What can hang from each mark:
kazup: vazaf
zizo: lubipar pobu
lubipar: zizo
pobu: tugo vazaf zizo
basa: napu
rugon: basa gede vazaf
tugo: pobu
gede: rugon
vazaf: pobu rugon

Each row was made from one small tree. Brackets hold a mark, then the marks that hang from it, in alphabetical order. Every link used is in the known rows. Write each row's tree.
Known rows:
{rugon {basa napu} vazaf}: [-0.71 -5.73 5.09 -6.43 -1.31 6.00 -7.58 5.02 5.80 3.13 -7.85 3.51 3.35 -2.88 1.07 0.10 -6.38 5.10 2.44 0.52 -1.25 5.31]
{pobu tugo {vazaf {rugon basa}} {zizo lubipar}}: [1.00 1.27 1.68 2.66 0.04 -1.14 -5.24 3.90 0.18 -7.36 -5.23 1.28 -6.36 -1.44 -0.62 0.35 -0.27 6.00 -3.34 -2.90 1.62 4.39]
{kazup vazaf}: [1.72 -4.59 5.48 -4.27 -2.44 -2.86 -4.11 3.84 4.18 1.48 -5.63 1.52 0.92 -4.31 0.85 1.15 -6.59 3.17 0.05 0.22 3.40 6.59]
{rugon basa {vazaf {pobu tugo}}}: [-1.84 -5.33 3.39 -4.36 -1.59 -0.21 -4.63 3.93 1.90 -2.18 -3.02 2.29 0.37 -2.06 1.11 0.41 -5.21 4.77 2.06 -0.75 -1.29 5.55]
{kazup {vazaf {pobu tugo {zizo lubipar}} rugon}}: [0.68 -0.57 1.76 -0.13 -1.81 -5.79 -1.82 2.79 -3.04 -7.32 -4.26 1.20 -3.19 -1.39 0.27 1.88 -2.17 4.22 -0.57 -2.69 3.15 7.67]
{tugo {pobu {vazaf {rugon basa}} {zizo lubipar}}}: [1.04 1.09 1.37 2.53 0.80 -0.55 -4.68 4.53 0.49 -7.43 -6.59 0.88 -6.60 -0.97 -0.80 1.06 -0.12 5.93 -3.07 -2.75 1.42 4.96]
{kazup {vazaf {pobu {zizo lubipar}} {rugon gede}}}: [1.37 0.71 2.15 -2.98 -0.66 -2.59 -3.34 3.43 -2.66 -4.72 -5.87 0.64 -1.30 -1.81 1.10 2.49 -3.27 4.72 0.00 -0.43 2.64 7.64]
{tugo pobu}: [0.21 -5.11 4.31 -2.60 -0.54 -3.08 -3.13 4.94 4.46 -0.61 -6.19 2.01 -2.72 -3.26 -0.11 1.21 -4.57 3.73 -0.79 -0.97 0.89 4.79]
{vazaf {pobu tugo zizo}}: [-1.33 -4.51 4.19 -1.05 -1.29 -5.45 -1.00 4.25 0.01 -4.97 -4.71 2.24 -5.72 -1.78 0.52 1.42 -2.76 3.59 -0.94 -1.74 -0.45 4.38]
{zizo lubipar}: [0.79 -2.40 6.63 -2.78 0.21 -2.71 -3.91 5.83 4.23 -0.20 -8.10 2.84 -1.08 -4.60 0.44 1.64 -3.12 2.29 -1.30 0.57 2.82 5.06]
{tugo {pobu {vazaf rugon} {zizo lubipar}}}: [1.88 0.90 2.45 2.43 0.36 -3.92 -2.97 4.51 -0.16 -7.01 -6.24 0.69 -7.52 -1.80 -0.77 1.77 -0.50 4.80 -3.48 -3.76 3.05 6.11]
{lubipar zizo}: [0.06 -1.45 6.64 -3.35 -0.14 -2.98 -3.20 5.69 4.69 -0.06 -7.11 3.25 -0.37 -5.00 0.22 0.73 -3.28 2.76 -0.29 0.33 3.10 3.89]
{gede {rugon basa}}: [-0.81 -3.75 4.85 -5.05 -0.98 4.23 -6.27 5.51 4.83 0.91 -8.36 2.11 1.18 -3.77 0.71 0.80 -5.22 5.10 -0.60 2.98 -1.01 2.72]
{pobu tugo {vazaf rugon}}: [1.94 -2.22 2.37 -0.83 -2.61 -3.49 -4.43 2.95 3.50 -2.56 -2.39 -0.52 -4.89 -3.50 -0.58 -0.49 -4.25 5.42 -3.13 -2.04 2.40 5.30]
{vazaf {pobu tugo {zizo lubipar}} rugon}: [-0.23 -0.71 2.04 0.05 -0.89 -5.17 -1.95 3.98 -1.38 -6.91 -5.28 1.49 -4.82 -1.68 -0.22 1.60 -0.80 4.13 -1.61 -2.06 1.43 5.61]
{pobu vazaf}: [1.45 -3.58 6.44 -2.17 -1.47 -2.85 -3.83 4.64 5.02 -0.57 -5.23 0.65 -4.33 -4.46 0.50 0.49 -4.62 3.26 -2.74 -0.04 2.24 4.83]
{vazaf {pobu tugo} {rugon basa gede}}: [-0.93 -2.76 -0.11 -4.42 -1.26 1.05 -5.67 2.94 1.94 -2.83 -2.88 0.09 -1.42 -1.53 0.29 -0.42 -4.69 7.14 -0.05 1.04 -2.26 3.91]
{zizo {pobu vazaf}}: [0.98 -2.31 5.72 -0.83 -0.96 -4.36 -2.33 4.74 2.81 -3.79 -3.99 1.65 -6.04 -4.01 -0.18 0.87 -3.26 4.11 -2.85 -1.25 2.42 3.98]
{vazaf pobu rugon}: [0.50 -3.78 2.62 -4.90 -3.20 -2.77 -3.39 3.59 4.38 0.05 -4.76 -0.63 -0.68 -3.75 0.10 0.51 -4.97 3.88 -0.74 1.86 1.13 5.65]
{pobu tugo {vazaf {rugon {basa napu} gede}}}: [0.28 -2.29 1.18 -2.87 -0.82 5.41 -7.69 3.04 3.29 -2.42 -4.37 0.59 -3.79 -1.24 0.09 -1.57 -4.69 8.59 -1.72 -0.62 -2.15 3.61]
{rugon {basa napu} gede {vazaf {pobu zizo}}}: [-2.01 -4.39 3.88 -6.24 0.10 5.98 -5.79 4.91 0.43 -1.26 -7.45 3.25 0.25 -0.50 2.06 1.28 -5.10 6.15 2.95 0.19 -3.87 5.01]
{vazaf {pobu tugo zizo} {rugon gede}}: [-0.14 -2.01 0.46 -2.55 -1.23 -2.93 -3.18 3.15 -1.03 -4.42 -3.51 0.44 -4.41 -1.19 0.26 1.02 -3.54 6.26 -0.63 -1.46 -0.84 4.79]

Write each row's tree:
[-1.13 -0.38 4.95 -0.31 0.47 -5.89 -1.26 5.17 0.65 -5.99 -3.92 4.78 -3.77 -3.59 -0.71 0.76 -1.45 4.47 -0.39 -2.96 2.76 2.76] => {lubipar {zizo {pobu tugo}}}
[-1.02 -1.24 4.17 -2.33 1.41 -2.85 -2.97 4.87 -3.98 -6.07 -4.80 3.65 -2.83 -1.22 1.63 2.76 -2.53 4.45 1.36 -3.29 0.14 6.67] => {rugon gede {vazaf {pobu tugo {zizo lubipar}}}}
[-1.84 -4.00 0.38 -5.35 -1.21 4.80 -6.04 3.06 2.36 -2.35 -4.83 1.07 -1.26 -0.67 0.46 -0.99 -4.86 7.87 0.51 1.10 -4.04 3.67] => {vazaf {pobu tugo} {rugon {basa napu} gede}}
[-0.48 0.77 5.57 1.65 0.57 -6.53 -0.82 4.77 -0.15 -8.45 -2.49 3.61 -7.24 -3.46 -0.64 0.20 -0.78 4.64 -2.31 -3.85 3.33 3.03] => {lubipar {zizo {pobu tugo vazaf}}}
[-0.91 -1.74 -0.58 -2.44 -0.80 0.43 -4.84 3.17 -0.41 -4.86 -3.79 0.61 -3.50 -0.38 0.23 0.37 -3.16 7.32 -0.25 -0.42 -2.48 3.64] => {vazaf {pobu tugo zizo} {rugon basa gede}}
[-2.10 -6.41 5.02 -6.95 -1.65 4.74 -5.58 4.66 4.10 0.78 -6.82 2.82 2.15 -2.12 1.54 0.36 -5.96 4.67 2.66 1.40 -2.49 5.61] => {rugon {basa napu} {vazaf pobu}}
[-0.65 -2.12 6.10 -1.33 0.26 -4.45 -1.21 5.68 0.20 -4.82 -8.19 2.74 -4.36 -2.70 0.87 2.65 -1.16 1.97 -1.27 -0.03 1.23 5.11] => {vazaf {pobu {zizo lubipar}}}
[-0.89 -3.57 3.31 -3.69 -0.28 -2.39 -3.23 4.11 -2.31 -3.76 -3.33 2.58 -2.48 -1.22 1.56 2.03 -4.67 5.21 1.90 -3.03 -1.01 6.18] => {rugon gede {vazaf {pobu tugo zizo}}}
[1.36 1.26 2.54 1.93 -0.44 -5.44 -2.80 3.79 -0.43 -8.27 -2.58 1.49 -6.82 -2.98 -1.19 0.68 -0.81 5.45 -3.55 -3.62 3.75 4.96] => {zizo lubipar {pobu tugo {vazaf rugon}}}
[0.28 -0.23 5.54 2.17 0.86 -6.06 -1.64 4.89 -0.65 -8.61 -3.47 3.20 -8.04 -3.12 -0.43 1.19 -0.58 4.16 -3.40 -3.65 3.01 4.22] => {zizo lubipar {pobu tugo vazaf}}
[2.01 -1.28 1.67 -2.06 -1.30 -1.65 -5.47 2.90 2.16 -2.48 -2.14 -0.58 -4.71 -2.93 -0.06 -0.40 -4.83 6.76 -2.64 -1.72 1.28 5.01] => {pobu tugo {vazaf {rugon gede}}}
[0.19 -3.15 1.53 -6.47 -0.98 7.37 -8.49 4.03 5.82 2.41 -7.71 1.26 1.49 -2.32 0.33 -0.65 -5.91 7.55 0.42 2.35 -2.22 3.63] => {vazaf {rugon {basa napu} gede}}
[1.24 2.50 3.73 -0.22 -0.93 -4.37 -2.47 4.36 1.78 -5.44 -3.52 1.29 -4.40 -4.19 -1.12 0.26 -1.47 5.17 -2.27 -1.82 4.58 4.08] => {lubipar {zizo {pobu {vazaf rugon}}}}
[0.45 -2.76 2.23 -2.91 -2.75 -3.36 -2.61 3.80 2.04 -2.14 -5.80 -0.03 -2.81 -2.61 0.03 1.37 -3.47 4.06 -0.93 0.31 0.83 5.37] => {vazaf {pobu zizo} rugon}
[0.56 -1.39 0.27 -4.22 -1.96 1.21 -5.26 2.65 -0.34 -2.77 -4.72 -0.23 -0.10 -1.00 1.07 1.06 -5.02 6.64 0.87 0.89 -0.16 5.99] => {kazup {vazaf {pobu zizo} {rugon basa gede}}}
[1.12 -1.01 0.66 -1.97 -0.82 1.68 -7.19 2.94 2.72 -2.84 -2.44 -0.38 -3.85 -2.14 -0.04 -0.98 -4.48 7.95 -2.27 -0.79 -0.41 3.84] => {pobu tugo {vazaf {rugon basa gede}}}
[1.52 -2.61 1.64 -6.32 -2.78 -1.58 -4.28 2.38 1.34 -0.27 -3.45 -0.95 1.05 -2.99 1.11 0.95 -6.91 5.29 0.64 1.45 1.74 7.36] => {kazup {vazaf pobu {rugon gede}}}
[0.54 -0.74 0.59 0.74 -1.64 -1.61 -4.78 3.00 1.80 -6.34 -1.57 0.66 -5.61 -2.13 -1.27 -0.77 -2.59 7.36 -2.70 -2.27 0.90 3.31] => {zizo {pobu tugo {vazaf {rugon basa}}}}
[-0.54 -4.77 4.38 -7.62 0.07 7.85 -8.57 5.00 4.55 3.24 -7.56 3.40 3.38 -2.41 1.61 0.35 -7.03 6.51 2.86 0.71 -2.34 4.98] => {rugon {basa napu} gede vazaf}
[0.14 -4.07 2.24 -5.19 -2.31 5.51 -7.51 4.09 7.15 2.46 -8.05 1.32 1.37 -2.83 -0.22 -0.87 -5.26 6.23 -0.13 1.98 -1.08 3.95] => {vazaf {rugon {basa napu}}}
[-1.28 -2.31 5.10 0.32 0.45 -5.86 -0.76 5.03 -1.60 -7.33 -6.17 3.24 -5.99 -1.80 0.58 2.17 -0.58 2.80 -1.40 -2.13 0.72 4.89] => {vazaf {pobu tugo {zizo lubipar}}}
[-0.21 2.51 1.57 1.45 -0.29 -2.47 -3.73 3.72 0.60 -8.60 -1.87 2.07 -5.17 -2.53 -1.42 -0.92 -0.66 7.05 -2.03 -2.87 2.41 2.66] => {lubipar {zizo {pobu tugo {vazaf {rugon basa}}}}}
[-1.82 -2.08 3.81 -1.04 0.63 -1.29 -3.70 4.92 -2.11 -6.59 -5.40 3.87 -2.07 -0.91 1.07 1.96 -1.62 4.19 1.50 -2.54 -0.42 5.85] => {rugon basa {vazaf {pobu tugo {zizo lubipar}}}}
[-1.25 -2.87 0.98 -5.01 -0.85 5.50 -5.77 3.91 1.83 -1.92 -7.74 1.05 -1.67 -0.46 0.73 0.32 -3.93 7.23 0.45 1.64 -3.76 3.70] => {vazaf {pobu zizo} {rugon {basa napu} gede}}
[0.64 0.26 -0.07 -0.55 -0.32 0.22 -5.70 3.01 0.45 -6.26 -1.18 0.64 -5.47 -1.67 -0.73 -0.55 -3.19 8.71 -2.14 -2.06 -0.21 2.99] => {zizo {pobu tugo {vazaf {rugon basa gede}}}}
[1.77 -0.86 1.73 -3.54 -1.03 3.09 -7.63 3.56 4.56 -0.34 -4.41 -0.97 -2.06 -3.06 0.23 -0.56 -5.05 7.10 -2.04 1.24 0.19 4.10] => {pobu {vazaf {rugon basa gede}}}
[0.67 3.26 1.91 0.25 0.54 -3.89 -2.99 3.75 -1.34 -7.96 -1.40 1.81 -6.00 -2.83 -0.88 0.03 -1.60 7.26 -1.90 -3.62 2.90 3.47] => {lubipar {zizo {pobu tugo {vazaf {rugon gede}}}}}
[-0.42 -2.11 4.77 0.08 -0.47 -6.48 -0.66 3.90 -3.31 -7.69 -5.09 2.95 -4.38 -1.52 1.01 2.42 -1.93 2.92 -0.42 -2.73 2.44 6.92] => {kazup {vazaf {pobu tugo {zizo lubipar}}}}
[-0.83 -4.72 4.56 -6.23 0.28 6.57 -7.33 5.09 5.59 2.08 -8.62 2.99 0.34 -2.42 1.10 -0.15 -5.68 6.24 0.49 2.30 -2.88 2.84] => {rugon {basa napu} gede}
